What can hang from each mark
tamom: bego nako nelot
fefos: bopenoz
nelot: bego tamom
telif: dasan fefos gikik tamom vurufop
bopenoz: fefos telif
gikik: telif
bego: tamom
meluz: telif
nako: telif
dasan: telif

In the rows, zero is written as 128.
Known rows, with every way that one mark hangs from another
gikik{telif}: [142 121 129 120 104 125 134 128 107 147 135 106 133 121 140 117 156 132
 152 132 137 113 121 130 123 122 122]
telif{dasan tamom{nako nelot{bego}}}: [ 60 142  90 134  66  58 153 104  65  85  73 159 113 104 138 162 156 147
 175 166 155  83  92  71 160 130  48]
dasan{telif{fefos{bopenoz} tamom vurufop}}: [101 132 130 175 118 104 171  57 146  92  96 124 112  69 115 125 101 219
 137 173 192 125 125 170 100  76  96]
tamom{bego nako}: [106 142 104 112 104 106 107 132 117 129 134 130 100 114 151 134 132 110
 106 143 137 111 138 116 102 124  99]
bego{tamom{nako{telif{gikik}} nelot}}: [144 153 112 128 114 112 125 113  37  65 127 119  93 106 124 162 141 181
 124 149 217  89 130 110 155 162  84]
telif{tamom{bego nelot} vurufop}: [ 89 168 120 156 121 105 156 101  94 102  73 132  72  69 122 100 135 153
 144 196 166 104 100  92 107 106  65]
tamom{nako nelot}: [115 136 100 125  90  86  99 133  78 114 111 135 119 101 130 147 149 146
 122 145 156 101 115 106 131 143  97]
bego{tamom{nako nelot}}: [121 156  99 120 113  96 103 146  73  84 125 141 110 102 122 152 139 172
 124 155 188 104  97 108 151 174  98]
bego{tamom{nako{telif{vurufop}}}}: [126 164 126 136 120  92 136  99 114  99 160 137  91  96  89 126 108 183
 125 189 217 127 175 140 129 150  81]
dasan{telif{gikik tamom{nako} vurufop}}: [ 95 136 107 134  79  91 173  84  90  84  89 107  75  93 149 157 117 231
 130 177 208  90 146 113 130  68  93]
nako{telif{dasan tamom{bego}}}: [108 142 146 144  98 103 172  72 116 119 128 160  74 105 131 103 101  94
 157 160 166 121 142 104 129 110  71]
tamom{bego nako{telif} nelot}: [124 150 108 132  91  75 100 104  69 126 131 144 106  83 116 127 148 111
 116 164 174 109 153 108 104 128  64]
bego{tamom{nako{telif} nelot}}: [138 154 113 124 110  83 104 113  63  89 148 148 111  96 102 135 131 161
 130 169 218 113 133 124 145 173  81]
bopenoz{telif}: [139 121 150 116 112 128 130 121 139 157 158 132 127 101 119 111 132 143
 127 129 141 126 135 127 124 142 139]
fefos{bopenoz{telif}}: [151 126 162 124  97 126 123  99 143 135 181 113 139  87 121 126 128 158
 129 123 134 138 122 129 119 149 140]
nelot{bego{tamom{nako{telif}}}}: [109 155 108 110 115  82 125 113  90 101 159 153 139 127 102 151 146 156
 142 168 187 124 158 128 147 139  75]
dasan{telif{gikik tamom{nelot{bego}}}}: [ 93 138  95 132 101  92 179  79  40  74  55 128 130 104 149 170 171 196
 172 160 164  76 100  96 151  70  83]
nelot{tamom{bego nako{telif{fefos}}}}: [104 119 106 136 109 123 118  99 100 136 115 150 102  75 125 137 116 135
 113 145 179 104 143 161  93  99  58]
dasan{telif}: [125 121 122 134 111 105 139  99 122 125 134 143 139 120 126 133 123 156
 131 141 146 121 145 138 127  93 139]
dasan{telif{fefos tamom{nelot} vurufop}}: [ 85 133 109 184 126  91 170  77 105 102  54 146 102  67 105 116 127 211
 146 189 213 100 114 155 111  81  77]
gikik{telif{fefos{bopenoz} tamom vurufop}}: [117 130 140 159 108 125 164  86 132 120  93  85 106  65 129 110 131 199
 159 163 183 117  98 157  98 109  81]
telif{dasan}: [111 127 132 145 111 120 152 115 132 108 129 142 110 136 130 135 117 115
 136 122 115 117 131 110 142 143 124]
gikik{telif{fefos tamom{bego}}}: [108 126 122 132 127 133 155 120 110 150  81 117  90  92 166  95 143 119
 159 154 164 109 100 145  92 102  87]
tamom{nako{telif} nelot{bego}}: [106 143  98 129  84  57 111 100  62 115 118 147 150 103 100 148 172 137
 143 166 167 107 146 107 127 121  52]
dasan{telif{tamom}}: [116 120 123 125  97  98 156  92 117 124 110 148 118 112 139 121 116 174
 147 159 183 121 116 129 142  76 121]
nako{telif{dasan fefos gikik vurufop}}: [116 133 136 197 138 136 201  71 128  89  87 121  74 112 108 133 111 155
 132 136 162 101 184 154 110 123  75]
bopenoz{fefos telif{gikik tamom{bego}}}: [127 156 136 101 114 172 159 102 105 132 127 125  90  81 156  97 121 153
 125 121 181 124 133  91 117  97 100]
nelot{bego tamom{nako{telif}}}: [ 96 121 109 104  77  92 128  92  74 123 132 158 146  98 100 162 143 160
 150 150 168 110 135 121 140  91  56]
meluz{telif{dasan}}: [110 133 130 154  99 114 164  84 117 122 120 132 102 132 103 139 123 106
 147 122 114 128 162 125 167 158 116]
telif{dasan gikik}: [118 126 127 144 115 145 172 113 105  84 108 117  93 144 150 163 119 132
 141 104 111  95 136 100 148 136 124]
tamom{bego nako{telif{dasan}} nelot}: [107 148 114 154  74  68 126  84  72 109 134 160  90  92 120 135 128  95
 134 156 160  95 154  94 117 143  57]
tamom{bego nako{telif{fefos}}}: [116 132 111 140 123 103 117 105 122 140 125 137 100  97 130 124 122 103
 104 146 178 116 176 162  72 120  66]

Rows
[ 77 164 105 143  92  84 137 110  85  99  76 134  68  61 133 119 139 163
 131 202 187  95 109  85 107 107  49]	telif{tamom{bego nako nelot} vurufop}
[123 142 143 122 116 115 151  91 109 138 126 142  91  99 135  94 112 107
 143 168 176 129 139 119 116  99  76]	nako{telif{tamom{bego}}}
[120 149 136 137 115 100 136  85  72 123 101 148  93  77 124 101 136 116
 150 178 182 117 115 105 116 111  65]	nako{telif{tamom{bego nelot}}}
[110 137 121 148 110 121 197  74 102  85  83 115  76 102 144 136 116 218
 145 172 185  96 140 119 132  64 110]	dasan{telif{gikik tamom vurufop}}
[126 141 170 159  90 136 190  66 139  78 146  98  86  83 124 146 114 192
 136 119 132 100 153  98 131 146 112]	fefos{bopenoz{telif{dasan gikik vurufop}}}
[115 128 118 113  85 110 117  95  89 134 145 153 107  80 123 135 114 130
 120 149 171 108 142 122 117 100  69]	nelot{tamom{bego nako{telif}}}
[101 119 115 164  95 111 167 106  78 119  58 127  97  87 145 120 149 141
 185 149 171  81  73 122 129 135  71]	gikik{telif{dasan fefos tamom{nelot}}}
[ 87 141 103 147  70  51 141  80  70  94 115 162 129 110 102 157 162 125
 157 160 154  97 153  92 139 139  44]	tamom{nako{telif{dasan}} nelot{bego}}
[ 78 127  89 103  87 107 126 121  86 116 113 145 148 106 129 176 145 168
 145 140 133  99 106 108 147  97  77]	nelot{bego tamom{nako}}
[114 133 129 182 131 107 159  66 153  96 121 122 128  81 104 137 114 208
 121 148 165 125 154 183  87  93 108]	dasan{telif{fefos{bopenoz} vurufop}}
[111 117 120 178 133 160 185  85 109  89  66 103  76 136 132 163 130 129
 136 100 117 101 167 160 153 154 105]	meluz{telif{dasan fefos gikik}}
[ 98 116 120 171 118 154 201  80 102  88  44 103  63 122 144 149 119 142
 157 120 148 101 135 147 169 141  90]	meluz{telif{dasan fefos gikik tamom}}
[ 97 133 126 204 135 147 207  74 124  85  58  96  62 117 110 151 124 162
 137 127 128 101 184 160 141 147  84]	meluz{telif{dasan fefos gikik vurufop}}
[102 144 133 172 119 140 192 100 123  74  97 109  74 128 133 149 116 165
 138 131 123  96 154 104 137 127 106]	telif{dasan gikik vurufop}
[108 145 122 130 105  77 151  87  67 108  88 155 135  92 100 120 163 143
 180 176 178 120 106 103 146 108  52]	nako{telif{tamom{nelot{bego}}}}
[ 84 143  86 125  88  70 108 127  71 104  96 138 147 108 123 162 180 149
 146 155 137  97 116  94 129 130  73]	tamom{nako nelot{bego}}
[ 89 140 113 132  86  95 141 118 124 119 101 123  83  91 129 119 112 181
 135 185 193 117 125 111 127 106  80]	telif{tamom{nako} vurufop}
[112 132 143 186 105 121 176  84 146 103 118 104 108  84 118 127 128 169
 156 137 137 109 131 157  96 135  90]	gikik{telif{dasan fefos{bopenoz} vurufop}}
[103 135 122 177 147 131 157  87 142 127  76 108  97 104  88 117 130 152
 125 151 145 129 177 179 123 135  92]	meluz{telif{fefos vurufop}}
[ 99 137 139 172 128 131 158  90 151  96  87 110 100  74 122 123 102 193
 136 160 173 134 105 159 108 113  79]	telif{fefos{bopenoz} tamom vurufop}
[117 129 120 184 136 137 177  67 130  65  98  96 113  92 126 164 117 225
 116 134 161 100 156 173  92  87 113]	dasan{telif{fefos{bopenoz} gikik vurufop}}
[112 123 149 119  33  84 141  87 127 117 165 130  97  73 142 139 105 167
 147 142 176 115 107  93 146 150  98]	fefos{bopenoz{telif{dasan tamom{nako}}}}
[ 93 141 114 178 140 117 157 107 117 104  43 127  87  70 110 110 127 185
 147 178 188 110  98 143 112 113  67]	telif{fefos tamom{nelot} vurufop}
[112 112 143 156 121 124 161 108 159 144 130 145 106 106 121 117 116 130
 134 115 140 117 145 151 120 158 118]	bopenoz{telif{dasan fefos}}
[115 128 149 162 138 129 158 103 168 152 120 125 106  77  94  99 124 179
 124 153 165 126 161 167  91 134 108]	bopenoz{telif{fefos vurufop}}
[ 96 130  99 107  90 125 115 119  91 128 123 143 102  90 147 151 124 138
 116 142 141  98 109 109 119 103  91]	nelot{tamom{bego nako}}
[123 116 118 146 112 100 112 112 127 138 125 137 119 104 114 128 121 131
 109 139 193 122 166 176 100 128  84]	tamom{nako{telif{fefos}}}
[106 127 113 118  69  98 128 101  92 133 100 115  89 105 128 134 127 141
 137 164 175 125 134 122 164 137  88]	meluz{telif{tamom{nako}}}
[ 65 131  78 137 103  75 128 125  77 107  47 141 126  90 132 150 167 165
 154 168 180  97  83 126 121 115  44]	telif{fefos tamom{nako nelot{bego}}}
[129 114 125 160 125 117 137  82 143 105 134 130 149  99 126 147 118 174
 120 123 152 126 134 183 103  99 127]	dasan{telif{fefos{bopenoz}}}
[ 94 143 135 160 107 140 206  87 116  75  73 111  55 111 144 139 106 177
 156 151 156  94 124  90 149 114  90]	telif{dasan gikik tamom vurufop}
[ 90 117 119 161 121 130 171 110 141 108  80 147  91 119 141 123 102 128
 149 135 155 114 100 140 130 130  93]	telif{dasan fefos tamom}
[158 122 160 122 103 149 143  95 119 108 160  85 121  95 142 151 136 176
 129 101 135 115 127 116 130 141 138]	fefos{bopenoz{telif{gikik}}}
[106 139 137 172 134 156 182  88 132  66  66  80  87  84 140 142 111 212
 136 139 175 108 103 147 107 101  86]	telif{fefos{bopenoz} gikik tamom vurufop}
[130 145 147 101  96 143 141 112 132 158 152 145 123  84 119  77 110 162
 131 130 201 150 123 108 132 116 113]	bopenoz{fefos telif{tamom}}
[113 143 132 144 122 152 183 102 110  87  69  96  74 106 143 131 120 194
 147 157 168 108 124 106 137  96 100]	telif{gikik tamom vurufop}
[127 116 135 140 104 130 146 104 119 128 103  95 127  83 149 118 139 161
 164 136 175 119  73 156 106 118  97]	gikik{telif{fefos{bopenoz} tamom}}
[104 137 139 122  69  89 144 105 136 150 129 124  84  67 120 105 115 192
 134 186 207 119 132 105 126 123  88]	bopenoz{telif{tamom{nako} vurufop}}
